What can hang from each mark:
mazur: lukam
defuda: lukam
lukam: nefun noti vatorab zonik
timav: lukam
vatorab: lukam
zikova: defuda lukam muka
fosod: lukam
muka: zonik

Known rows, with every way that one mark hangs from another:
zikova[lukam[vatorab] muka]: [ 0.34 -0.39  0.15  4.54 -3.46  1.25  2.57 -1.64  2.18  2.20  0.73  1.00
  2.38 -0.72 -1.95  0.27 -1.41  1.44 -1.53]
defuda[lukam[nefun zonik]]: [ 0.73 -1.88  3.86 -1.56  3.76 -0.83 -0.62  0.54  0.84  2.09 -0.07 -1.27
  2.83  2.22 -0.23 -0.70  0.09  0.20 -2.11]
zikova[defuda lukam muka[zonik]]: [ 0.86  0.03 -1.13  2.11 -0.52 -0.26  1.31 -2.10  1.27  3.84  1.70  0.51
  1.87  0.44 -0.76  2.33  0.11  0.69  0.25]
zikova[defuda]: [ 0.67  0.51 -1.08  0.57  0.15  0.86 -1.07 -2.15 -0.81  0.64  0.67  0.16
 -0.56 -0.75  1.63  0.78  0.24 -0.08  0.94]
zikova[lukam muka]: [-0.50 -0.46  1.26  3.09 -2.88  0.50  1.86 -0.78  1.78  2.39  1.32  1.32
  1.55  0.64 -1.52  1.01 -1.29  0.91  0.40]
fosod[lukam[nefun]]: [ 0.57 -0.31  2.01 -2.23  2.10  1.88 -0.02  0.00  1.14  0.33  0.38 -2.95
  2.74  1.29 -1.04 -1.33  0.47  1.36 -0.89]
defuda[lukam[nefun noti vatorab zonik]]: [ 1.90 -2.84  1.76  0.34  5.54 -0.14 -1.14  0.72 -0.16  1.83 -0.74 -2.39
  4.53  1.27 -0.71 -0.91  0.16  2.20 -3.45]
mazur[lukam[nefun noti vatorab]]: [ 2.17 -1.39  0.86  1.99  1.67  1.65 -0.21  1.60  0.50  1.64 -0.83 -3.53
  3.77 -0.12 -0.83 -1.61  0.76  2.85 -0.03]
lukam[vatorab zonik]: [ 0.75 -0.62 -0.68  0.41  1.91  0.97  0.06 -1.41 -0.42  0.48 -0.74 -1.50
  1.20 -0.52  0.91 -0.71 -0.36  2.06 -3.71]
fosod[lukam[vatorab zonik]]: [ 0.56 -0.43 -0.32 -0.36  2.56  1.71  0.20 -1.57  0.08  0.00  0.46 -2.97
  2.77  0.28  0.09 -1.91  0.67  3.18 -4.77]
timav[lukam[noti]]: [ 0.18 -0.80 -0.63  0.70  1.10  0.15 -1.02  0.90 -0.02 -0.12  0.02  0.35
  2.46 -1.35  0.10  0.51  0.95  1.08 -1.01]
lukam[nefun vatorab zonik]: [ 1.50 -1.06  1.34 -1.21  3.23  2.17 -0.03 -1.04  0.30  1.35 -1.58 -3.06
  2.39  0.04  0.67 -0.74 -0.93  2.21 -3.18]
fosod[lukam[nefun vatorab]]: [ 1.44 -0.31  0.98 -0.73  1.50  2.79  0.73 -0.88  1.42  0.26 -0.27 -3.26
  3.69  0.10 -1.44 -2.06  0.38  1.94 -2.81]
timav[lukam[nefun noti zonik]]: [ 0.56 -1.76  1.57 -1.92  4.43  1.27 -1.77  0.78 -0.07  1.19 -0.80 -2.10
  3.64 -0.01  1.01  0.55  0.24  2.50 -1.96]
lukam[nefun vatorab]: [ 1.71 -0.43  0.84  0.00  0.64  2.04  0.73 -0.74  1.09  0.72 -1.55 -1.64
  2.08 -0.83 -0.70 -0.85 -0.69  0.72 -1.62]
zikova[defuda muka]: [ 0.99  0.16 -1.41  1.57 -1.33  0.87 -0.16 -3.72 -0.06  1.71  0.93  1.64
 -0.58  0.17  0.73  1.94 -0.68  0.26  1.23]
vatorab[lukam[nefun noti zonik]]: [ 0.79 -3.01  1.61 -2.01  6.18  1.98 -2.86  2.06 -0.73  0.93  0.13 -1.82
  2.45  1.78 -0.73  0.50 -0.95  1.19  0.55]
vatorab[lukam]: [-0.01 -1.10  0.42  0.34  0.35  1.02 -0.74  1.09  0.56 -0.31  1.03  1.79
  0.40  0.23 -1.45 -0.13 -0.35 -1.79  0.94]
lukam[noti]: [ 0.28 -1.11 -1.23  0.35  2.66 -0.22 -1.40  1.31 -1.41 -0.09 -0.10 -1.16
  0.91  0.35 -0.15  0.62  0.12  1.81  0.71]
timav[lukam[nefun noti vatorab zonik]]: [ 1.57 -1.73  0.58 -0.49  3.97  1.97 -1.07 -0.24  0.20  1.03 -1.47 -2.26
  4.48 -1.30  0.69 -0.23  0.13  3.08 -3.95]

Rows:
[ 0.57 -0.06 -0.01  2.89  0.50  2.15 -0.08 -2.60 -0.07  2.52  1.04 -1.36
  2.11 -1.54  1.63 -0.09 -0.48  2.45 -2.37]
zikova[defuda lukam[vatorab zonik]]
[ 0.76 -1.48 -1.57 -0.17  4.95  1.63 -1.10 -0.39 -1.22 -0.20  0.48 -4.07
  3.63  0.61 -0.10 -1.36  0.82  4.69 -4.17]
fosod[lukam[noti vatorab zonik]]
[ 2.25 -1.47 -1.82  4.17  0.60 -0.30 -0.50 -2.88 -0.15  2.14  0.96  1.64
  2.42  0.23 -0.71  1.11  0.05  0.98 -0.99]
zikova[defuda[lukam[noti vatorab]] muka]
[ 1.68 -1.08  2.47  0.59  1.61  1.85  0.45  0.01  1.07  2.21 -0.73 -3.63
  3.17  0.28  0.60 -2.15  0.41  2.59 -2.05]
mazur[lukam[nefun vatorab zonik]]
[ 0.10 -2.61 -0.36 -0.56  5.03  0.93 -2.68  1.78 -1.40  0.15  0.94 -0.45
  1.43  1.19 -0.33  0.51 -0.41  1.18  0.03]
vatorab[lukam[noti zonik]]
[ 1.09 -1.96  2.31 -0.65  4.53  0.94 -1.61  2.10 -0.54  2.27 -0.23 -4.54
  3.17  1.83  0.75 -0.76  0.62  3.59  0.36]
mazur[lukam[nefun noti zonik]]
[ 1.01 -2.40  1.09 -0.84  3.96  1.85 -2.22  2.44 -0.03  0.38  0.23 -0.73
  2.23  1.10 -1.83  0.46 -0.69 -0.13  2.01]
vatorab[lukam[nefun noti]]
[ 0.82 -1.20  1.15 -0.76  2.33  1.13 -1.21  1.08  0.60  0.64 -0.76 -0.95
  3.45 -0.82 -0.11  0.39  0.52  1.26 -0.60]
timav[lukam[nefun noti]]
[ 1.64 -0.56  2.02  0.21  1.49  0.00 -1.03 -1.37  0.54  2.09  0.65  0.04
  1.84  0.59  0.30  0.00  0.54 -1.08  0.31]
zikova[defuda[lukam[nefun]]]
[ 2.00 -1.96  1.40  0.79  4.02  1.70 -0.84  1.23 -0.24  2.20 -0.85 -4.74
  4.01  0.57  0.37 -1.52  0.53  4.12 -1.47]
mazur[lukam[nefun noti vatorab zonik]]
[ 1.54  0.13  1.29  2.64 -0.66  3.05  0.51 -1.98  1.26  2.83  0.38 -1.53
  2.94 -1.82  0.21 -0.15 -0.74  1.26 -0.37]
zikova[defuda lukam[nefun vatorab]]
[ 1.51 -1.41 -0.94  2.86  1.09 -1.06 -1.22 -2.08 -0.47  2.20  1.48  1.78
  1.65  1.36 -0.41  1.78  0.16  0.44  0.65]
zikova[defuda[lukam[noti]] muka]
[ 1.73 -1.18  0.13  0.69  1.71  1.97 -0.38  0.22  0.99  0.51 -1.34 -1.16
  4.26 -2.03 -0.51 -0.36  0.35  1.71 -2.45]
timav[lukam[nefun noti vatorab]]
[ 2.65 -0.94  0.77  2.70 -0.50  0.75  0.60 -3.73  1.55  2.87  0.32  1.37
  2.63  0.43 -0.80  0.62 -0.58 -0.30 -1.20]
zikova[defuda[lukam[nefun vatorab]] muka]
[ 0.55 -1.32 -0.98  4.87 -1.11  1.20  1.24 -0.45  0.81  2.18  0.57 -0.02
  3.17 -0.37 -2.09  0.80 -1.32  3.06 -0.92]
zikova[lukam[noti vatorab] muka]
[ 0.83 -0.47 -0.40  4.05 -1.05  2.22  0.87 -4.13  0.67  3.51  1.33  0.22
  2.09 -0.67  0.84  1.18 -1.39  2.77 -2.03]
zikova[defuda lukam[vatorab zonik] muka]
[ 0.39 -0.83  2.78 -2.22  2.23  1.34 -0.50 -0.39  1.25  1.15 -0.81 -0.95
  2.86 -0.41  1.23 -0.02  0.11  0.93 -2.61]
timav[lukam[nefun zonik]]
[ 2.54 -1.09  0.42 -0.29  2.22 -1.49  0.38 -2.11  1.54  3.64  0.51  0.56
  2.69  2.15 -1.26  1.83  0.70 -0.95 -0.49]
zikova[defuda[lukam[nefun]] muka[zonik]]
[ 0.13 -1.45  2.25  0.90  2.15  1.33 -0.53  2.28  0.48  2.21  0.21 -2.54
  3.36  0.42 -1.18  0.39 -0.69  2.27  1.17]
zikova[lukam[nefun noti]]
[ 1.77  0.02 -2.14  3.56 -1.12  0.47  2.01 -2.96  1.67  3.62  1.01  0.36
  2.66 -0.80 -1.15  1.62 -0.09  1.26 -1.54]
zikova[defuda lukam[vatorab] muka[zonik]]
[ 0.20  0.08  0.11  3.62 -2.75  1.31  0.82 -2.89  1.03  3.04  1.99  1.48
  1.07 -0.15 -0.05  1.88 -1.09  0.91  1.32]
zikova[defuda lukam muka]
[ 1.68  0.08 -2.62  0.07  0.86 -0.68  0.38 -2.87  0.23  2.33  0.56  0.71
  0.24  0.77  0.03  2.48  0.47  0.10  0.08]
zikova[defuda muka[zonik]]
